What can hang from each mark
vako: doret fozud pufik sufen vokez
rarun: gike vako
seku: pufik
doret: dokuduz gike seku
gike: doret rarun
pufik: seku
vokez: dokuduz
zuko: doret
sufen: gugakil

Each row was made from one small tree. The marks that hang from a mark follow it in brackets, in alphabetical order. Every link used is in the known rows. Write each row's tree.
(in the rows, 128 means zero)
Known rows
rarun[gike vako[fozud vokez]]: [160 139 122 137 114  73 140 118  82 160 120 142  54 106 154 111  80 181
  73 100 125 117 151 138 173 170 162 139 180 105]
vako[doret[dokuduz seku]]: [151 149 138 114 114 100 139 113 112 112 125 125  49  85 155 143  78 156
 111 130 124 118 152 104 152 148 166 116 173 119]
doret[dokuduz gike[rarun[vako]] seku]: [123 143 102 104 101 129 138 136  99 151 163 131  66  82 190 141  70 191
 119  97 127 102 161 114 168 110 177  87 139 116]
vokez[dokuduz]: [136 141 113 146 116  87 127 113 137 114 113 142  57  88 153 130  93 144
 118 133 126 137 123 152 142 156 178 130 178 104]
zuko[doret[seku]]: [104 156 121 138 102 114 109 116 103 128  95 150  77  99 167 148 102 173
 112 140 130 123 139 104 143 132 152 109 157 113]
gike[rarun[vako[doret sufen vokez]]]: [163 135  98 122 120  97 155 117 109 134 103 127  89  94 133 124  46 174
 107 110 127 102 147 117 148 165 169 160 152  72]
gike[rarun[vako[vokez]]]: [164 141  92 133 127 110 137 125 109 144 111 127  85  78 145 121  58 175
 115 107 137 104 143 126 164 158 167 147 165  89]
pufik[seku]: [140 135 130 130 112  96 144 125 139 113  90 144  67  88 150 137  90 153
  98 140 127 139 144 146 146 135 149 123 170 128]
vako[pufik sufen[gugakil]]: [ 98 126 144 139 107  72 161 101 130 113 122 164  93 114 120 115 115 156
  97 144 129 105 159 149 162 123 156 125 157  99]
rarun[gike[doret[dokuduz]] vako[fozud]]: [137 148 147 137  81  81 136 138  84 164 148 140  52 109 147 125  90 174
  94 108 117 102 156 123 175 162 159 108 163 113]
zuko[doret[dokuduz seku[pufik]]]: [100 165 132 132  65 110 106 133 114 130 108 147  40 101 156 170 103 169
 105 117 117 130 154 101 163 130 148  98 159 144]
vako[fozud pufik sufen]: [117 143 144 121 111  53 157  85 111 130 106 182  76 126 111 107 122 182
  76 128 129 120 154 154 153 139 185 144 141  91]
doret[dokuduz seku]: [119 154 127 125 103 113 132 114 109 125 140 132  48  91 163 151  98 163
 124 120 117 133 157 120 163 144 167  93 168 133]
gike[doret[dokuduz seku] rarun]: [109 150 107 109 107 119 112 132 109 150 142 145  74  81 136 150  62 189
 161 129 125  97 152 107 146 130 168  98 154  87]
vako[doret fozud pufik]: [174 138 157 105 130  38 151  95 110 117  96 165  68  93 121  89  94 173
  64 146 155  94 144 125 151 140 180 161 166  88]
gike[doret[seku[pufik]] rarun]: [102 138  99 101  99 118 103 118 119 151 111 162  64  67 119 157  52 209
 134 149 133 104 160 116 145 111 138 112 151  94]
rarun[vako]: [155 144 129 153 104 115 146 115 110 126 111 125  76  80 156 132  96 153
  87 119 127 123 150 128 177 159 153 123 160 128]
gike[doret[dokuduz] rarun[vako[vokez]]]: [150 150  98 141 110  99 128 142 107 157 136 128  82  80 135 137  47 168
 148  97 118  85 146 107 173 167 171 133 158  78]
doret[dokuduz gike[rarun] seku[pufik]]: [ 98 148  97  90  87 122 117 136 120 151 147 153  45  83 160 157  68 205
 119 111 128 116 173 120 160  89 163  91 145 126]
sufen[gugakil]: [111 130 131 146 110 103 137 111 130 118 121 144  85  95 141 131 108 146
 107 138 145 112 147 136 169 129 143 115 190 118]
zuko[doret[seku[pufik]]]: [100 155 122 131  78 112 104 118 114 130  85 156  55  92 152 162  97 182
  95 138 126 129 151 106 154 119 136 109 158 133]
vako[doret sufen vokez]: [140 142 110 142 132  74 149  96 116 118  87 140  83 109 123 137  67 157
 111 128 113 120 148 121 140 171 168 169 170  74]
vako[fozud pufik sufen vokez]: [128 141 124 130 130  35 152  83 107 138 102 181  73 126 110 105  99 181
  89 114 119 115 151 149 157 156 191 164 154  72]
doret[gike seku]: [ 97 140 105 121 125 117 125 103 106 137 126 155  76  83 180 142  90 187
 113 139 129 122 157 124 150 101 161  99 151 111]
rarun[vako[sufen]]: [128 142 126 156  94 113 162 104 110 125 111 133  81 103 146 141 103 156
  89 114 110 133 157 137 170 163 156 124 141 119]

Write each row's tree
[ 98 148 133 122  76 102 108 138 107 154 141 150  38  88 138 164  75 191
 125 140 104 118 177 121 157 131 134  89 167 125]
rarun[gike[doret[dokuduz seku[pufik]]]]
[154 129 125 120 116 108 151 106  96 124 121 128  67  69 186 131  66 172
  78 128 128 102 155 104 165 126 153 115 148 112]
rarun[vako[doret[gike seku]]]
[196 117 126 117 147  12 153 120 149  95  91 148  40  72 145  98  41 142
  94 142 125 105 119 146 136 154 181 171 185  73]
vako[doret pufik[seku] vokez[dokuduz]]
[169 133 102 164 121  80 141 113 120 125 115 125  51  78 164 127  68 141
 104 102 115 125 125 141 171 182 173 144 179  99]
rarun[vako[vokez[dokuduz]]]
[ 92 161 101 114  93 119 105 146 104 152 134 151  85 108 182 146  86 192
 136 115 135 101 145  95 139 102 179  95 141 100]
zuko[doret[dokuduz gike[rarun] seku]]
[116 156 101 120 110 115 128 145 121 150 147 143  93  98 158 130  86 177
 137 112 140 103 154 126 151 113 188 115 150 102]
doret[dokuduz gike[rarun]]
[103 122 110 137  91 112 146 122 115 145 130 146 105  98 125 138  69 174
 126 126 127  85 150 121 163 132 143 119 144  76]
gike[doret rarun[vako[sufen[gugakil]]]]
[ 88 161 117 136  89 112 111 135 104 141 131 150  76 108 190 153 103 172
 124 117 123 113 147  96 153 113 172  94 148 116]
zuko[doret[dokuduz gike seku]]
[124 124 120 149 102  73 163  88 102 139 121 152  66 125 139 124  95 157
  74  87 118 116 147 140 187 165 160 138 171  99]
rarun[vako[fozud sufen[gugakil] vokez]]
[115 126 143 116 101  66 163  85 116 118 109 166  73 134 118 120 104 159
  70 128 140 110 145 127 151 139 160 142 176  92]
vako[doret fozud sufen[gugakil]]
[175 135 106 125 134  83 142 124 109 139 113 137  88  72 137 102  58 182
 106 115 140  88 147 133 169 150 174 151 155  81]
gike[rarun[vako[pufik vokez]]]
[ 95 138 125 122  91 104 104 126 104 152 121 157  49  80 135 156  71 199
 116 160 113 118 173 126 149 122 123  99 166 114]
rarun[gike[doret[seku[pufik]]]]
[146 134 107 128 127  34 149  83 119 123  98 160  45 126 126 119  69 157
  93 109 115 128 121 138 133 178 198 177 178  60]
vako[doret fozud sufen vokez[dokuduz]]
[101 170 121 153  88 102 114 148 115 139 121 147  92 117 173 144 113 155
 123 116 128 109 146 104 154 123 178 114 150 112]
zuko[doret[dokuduz gike]]
[116 138 152 117  88  62 168 100 117 120 133 153  58 145 121 127 106 148
  82 106 130 111 150 124 160 148 172 130 176 105]
vako[doret[dokuduz] fozud sufen[gugakil]]
[101 137  88  98 127 128 121 116 106 148 132 155  89  82 173 134  70 208
 126 137 141 107 155 123 136  89 170 102 144  93]
doret[gike[rarun] seku]
[143 135 121 120 107  98 159 120 112 134 116 145  95  92 129 113  83 184
  98 124 133 102 156 139 158 137 171 135 128  90]
gike[rarun[vako[pufik sufen]]]
[ 94 151 116 115  83 114 123 121 118 141 144 150  36  87 167 166  87 183
 104 115 115 129 175 122 173 100 155  87 152 143]
doret[dokuduz gike seku[pufik]]
[120 161 110 139  83 114 122 161 107 150 129 136  97 107 177 134  91 171
 119  99 137  94 142  99 158 122 179 113 137 104]
zuko[doret[dokuduz gike[rarun[vako]]]]
[156 138 131 120 104 105 154 119 100 126 143 120  55  77 190 139  69 161
  87 110 122 103 157 100 174 136 163 105 151 122]
rarun[vako[doret[dokuduz gike seku]]]
[113 154 130 119  80 113 123 115 120 128 128 140  21  83 146 167  92 171
 103 116 113 141 170 125 174 134 147  93 167 155]
doret[dokuduz seku[pufik]]
[142 140 103 104 132 100 134 126 120 134 109 146 102  82 148 117  62 184
 113 146 154  90 148 113 130 111 174 144 156  78]
vako[doret[gike[rarun]]]
[ 83 161 118 129  68 109 104 137 113 142 121 156  51 103 175 167  98 179
 107 115 119 120 161  98 163 102 152  93 146 136]
zuko[doret[dokuduz gike seku[pufik]]]
[ 85 148  94 107  85 122  96 134 112 151 102 168  76  93 166 152  77 210
 107 135 141 108 154 103 141  81 149 108 138 108]
zuko[doret[gike[rarun] seku[pufik]]]
[165 128 104 128 134  92 145 103  96 131 118 128  63  70 185 130  45 171
  89 114 122  98 151 101 171 142 157 135 162  93]
rarun[vako[doret[gike seku] vokez]]
[103 151 108 102  85 116 106 134 120 153 135 150  50  75 124 165  58 198
 141 129 120 104 166 110 157 120 149  99 153 105]
gike[doret[dokuduz seku[pufik]] rarun]
[107 153 127 135 104 107 118 116 108 138 138 142  60  85 147 158  83 165
 146 131 110 111 154 109 162 143 158  96 161 107]
gike[doret[dokuduz seku]]
[165 129 107 105 141  45 129  83 107 124 106 153  21  91 155 117  54 169
  92 114 129 119 117 125 140 164 189 155 193  71]
vako[doret[seku] fozud vokez[dokuduz]]
[103 149  97  97 112 125 124 132 108 150 157 145  72  90 177 142  75 197
 137 114 132 108 158 116 150  99 181  91 147 105]
doret[dokuduz gike[rarun] seku]
[ 95 131 106 158 117  85 146  96 125 125 116 152  85 121 126 141  92 149
 117 116 115 121 150 142 162 153 155 139 183  87]
vako[sufen[gugakil] vokez]
[100 140 124 128 109 107 111 124  96 152 127 151  71  86 148 144  77 192
 132 161 118 110 162 122 139 131 139  99 166  98]
rarun[gike[doret[seku]]]
[136 147 140 152  82 102 134 150  95 154 149 123  66  93 153 139  82 162
 118 122 108 103 162 118 172 163 147 103 162 116]
rarun[gike[doret[dokuduz]] vako]
